Each row comes from the steps of one path. Every step used is in the known rows, and no mark comes twice. Write the path behind each row, first mark first.
Known rows:
U-X: [-0.41  0.05  0.04 -0.21  0.07 -0.19  0.04 -0.09 -0.02  0.16  0.13  0.23
 -0.14 -0.08 -0.05 -0.06 -0.20 -0.03 -0.11]
V-U-X: [-0.44 -0.01  0.04 -0.16  0.29 -0.35  0.24 -0.29  0.11  0.13  0.26  0.17
  0.07 -0.27 -0.11  0.19 -0.28  0.35  0.01]
Z-V-P: [ 0.15  0.03 -0.26  0.39  0.00 -0.24 -0.04  0.17  0.28  0.05  0.05  0.07
  0.18  0.13 -0.13  0.08  0.01  0.17 -0.08]
X-Z-V-U: [ 0.07 -0.32 -0.34  0.00  0.20 -0.11  0.13  0.12  0.37 -0.08  0.12 -0.01
  0.52 -0.24 -0.02  0.01 -0.12  0.48  0.15]
P-G-U-V: [ 0.02  0.26 -0.23 -0.19 -0.06 -0.27  0.05 -0.05 -0.01 -0.39  0.37  0.32
  0.43 -0.49  0.22  0.18 -0.19  0.06  0.05]
U-X-Z-V: [-0.27 -0.26 -0.27 -0.29  0.04 -0.13 -0.02  0.18  0.22  0.14  0.12  0.24
  0.23 -0.14 -0.09 -0.28 -0.24  0.07 -0.08]
P-G: [-0.09  0.29 -0.09 -0.03 -0.27 -0.18 -0.08 -0.02  0.02 -0.04  0.13  0.15
  0.18 -0.08 -0.07 -0.16 -0.07 -0.24 -0.06]
P-G-U-X: [-0.30  0.37 -0.10 -0.30 -0.01 -0.33 -0.01 -0.06  0.13 -0.07  0.35  0.45
  0.16 -0.37  0.10 -0.09 -0.38  0.03 -0.08]
V-P-Z: [-0.15  0.03 -0.28  0.54 -0.10  0.01 -0.11  0.05  0.28  0.02  0.00  0.18
 -0.13 -0.02  0.25  0.22  0.17 -0.08 -0.40]
X-U-P-Z: [-0.02  0.02  0.14 -0.14  0.17  0.15  0.05  0.05 -0.07  0.06  0.10  0.41
 -0.08 -0.16  0.33  0.15  0.43 -0.05 -0.04]
X-Z-V-P: [ 0.09 -0.36 -0.46  0.27  0.05 -0.15 -0.04  0.24  0.42  0.05  0.03  0.04
  0.29  0.00  0.07  0.04  0.10  0.19 -0.22]
Z-V-P-G-U: [ 0.17  0.41 -0.39  0.33 -0.10 -0.41 -0.07  0.22  0.44 -0.12  0.22  0.36
  0.46 -0.17  0.01  0.07 -0.12  0.24 -0.05]
U-P-G: [-0.08  0.20  0.06 -0.08 -0.04 -0.50 -0.02  0.07  0.13  0.14  0.20  0.38
  0.16 -0.04 -0.14 -0.02 -0.01 -0.38 -0.13]
P-Z-V: [-0.07  0.22 -0.33  0.26 -0.24  0.13 -0.20  0.30  0.17 -0.04 -0.01  0.26
  0.07 -0.01 -0.04 -0.22 -0.06 -0.04  0.00]
V-P: [ 0.02 -0.02 -0.10  0.32  0.11 -0.19  0.01 -0.02  0.22  0.08  0.02  0.01
 -0.01  0.05  0.06  0.24  0.10  0.09 -0.21]
G-P: [ 0.20  0.02 -0.23  0.12  0.00  0.06 -0.07 -0.15  0.07 -0.06  0.18  0.27
  0.01 -0.10  0.00 -0.18  0.00 -0.12 -0.14]
U-P: [ 0.01 -0.03  0.16 -0.07  0.24 -0.30  0.06  0.10  0.11  0.17  0.06  0.23
  0.03 -0.01 -0.06  0.12  0.10 -0.09 -0.06]
P-Z-V-U-X: [-0.47  0.21 -0.27  0.06  0.07 -0.26  0.00  0.04  0.30  0.10  0.21  0.45
  0.19 -0.27 -0.11 -0.01 -0.34  0.32  0.03]
V-P-G-U-X: [-0.29  0.33 -0.16  0.06  0.05 -0.56  0.02 -0.10  0.35  0.02  0.35  0.49
  0.18 -0.32  0.18  0.22 -0.28  0.11 -0.30]

Which path is each row?
[-0.40 -0.09 -0.48  0.01 -0.14 -0.51 -0.07  0.10  0.42  0.17  0.33  0.42
  0.36 -0.18 -0.05 -0.15 -0.22 -0.10 -0.36]
U-X-Z-V-P-G
[-0.08 -0.15 -0.19  0.21  0.12 -0.30  0.06 -0.09  0.03 -0.10  0.18  0.10
  0.07 -0.14  0.14  0.44  0.11  0.09 -0.20]
U-V-P
[-0.01  0.37 -0.38  0.37 -0.25 -0.46 -0.10  0.11  0.28  0.06  0.19  0.26
  0.39  0.06 -0.21 -0.09 -0.04 -0.05 -0.12]
Z-V-P-G
[ 0.04  0.11 -0.14  0.10  0.14 -0.26  0.14  0.02  0.24 -0.07  0.12  0.07
  0.38 -0.12 -0.24  0.04 -0.14  0.50  0.30]
Z-V-U
[-0.28 -0.12 -0.34 -0.07  0.09 -0.42  0.04 -0.02  0.47  0.00  0.35  0.40
  0.33 -0.43  0.37  0.16 -0.22  0.09 -0.46]
V-P-G-U-X-Z
[ 0.12  0.33 -0.13 -0.04 -0.09 -0.14 -0.02  0.05  0.16 -0.19  0.18  0.26
  0.29 -0.31  0.17  0.00 -0.19  0.03  0.03]
P-G-U
[ 0.05  0.18  0.20 -0.39  0.09 -0.21  0.14 -0.06 -0.14  0.13  0.27  0.40
  0.20 -0.20  0.09  0.05  0.30 -0.15  0.08]
X-U-P-G
[-0.08 -0.21 -0.32 -0.32  0.22 -0.09  0.05  0.25  0.32 -0.07  0.18  0.31
  0.36 -0.33  0.17 -0.12 -0.31  0.37  0.02]
G-U-X-Z-V
[ 0.17 -0.02 -0.13 -0.16  0.20 -0.05  0.11  0.04 -0.07 -0.36  0.19  0.18
  0.27 -0.39  0.29  0.33 -0.12  0.31  0.14]
G-U-V
[-0.10 -0.09 -0.23  0.13  0.06  0.12  0.02 -0.12 -0.14 -0.18  0.25  0.27
  0.03 -0.35  0.52  0.46  0.42  0.22 -0.22]
X-U-V-P-Z
[ 0.07  0.08 -0.03  0.10  0.39 -0.55  0.23  0.12  0.33  0.14  0.18  0.33
  0.42 -0.13 -0.29  0.21 -0.09  0.34  0.25]
Z-V-U-P
[ 0.12  0.20 -0.53  0.41 -0.04  0.07 -0.10 -0.01  0.35 -0.19  0.29  0.53
  0.31 -0.31 -0.05 -0.20 -0.08  0.21  0.01]
G-P-Z-V-U
[ 0.06 -0.19 -0.05 -0.08  0.23  0.01  0.18 -0.22 -0.25 -0.13  0.26  0.07
  0.16 -0.26  0.30  0.51  0.38  0.31 -0.03]
X-U-V-P
[ 0.00  0.33 -0.08  0.02  0.09 -0.71  0.13  0.09  0.38  0.11  0.31  0.46
  0.55 -0.19 -0.35  0.04 -0.14  0.07  0.19]
Z-V-U-P-G
[-0.33  0.12 -0.12 -0.13  0.22 -0.41  0.14 -0.02  0.23  0.10  0.25  0.27
  0.26 -0.21 -0.29 -0.01 -0.37  0.48  0.20]
Z-V-U-X
[-0.05 -0.25 -0.42  0.04  0.28 -0.24  0.04  0.23  0.55  0.03  0.21  0.34
  0.34 -0.29  0.20  0.14 -0.20  0.46 -0.24]
G-U-X-Z-V-P
[-0.12  0.13 -0.29  0.17 -0.16 -0.53  0.00 -0.12  0.08 -0.13  0.32  0.23
  0.26 -0.19  0.06  0.28  0.01 -0.14 -0.24]
U-V-P-G
[ 0.04  0.15 -0.41  0.31 -0.18  0.28 -0.21 -0.07  0.14 -0.17  0.18  0.42
 -0.10 -0.19  0.17 -0.22  0.05 -0.30 -0.29]
G-P-Z
[-0.30  0.25 -0.49  0.20  0.08 -0.15 -0.06 -0.11  0.34 -0.01  0.42  0.72
  0.17 -0.37 -0.09 -0.23 -0.30  0.18 -0.10]
G-P-Z-V-U-X
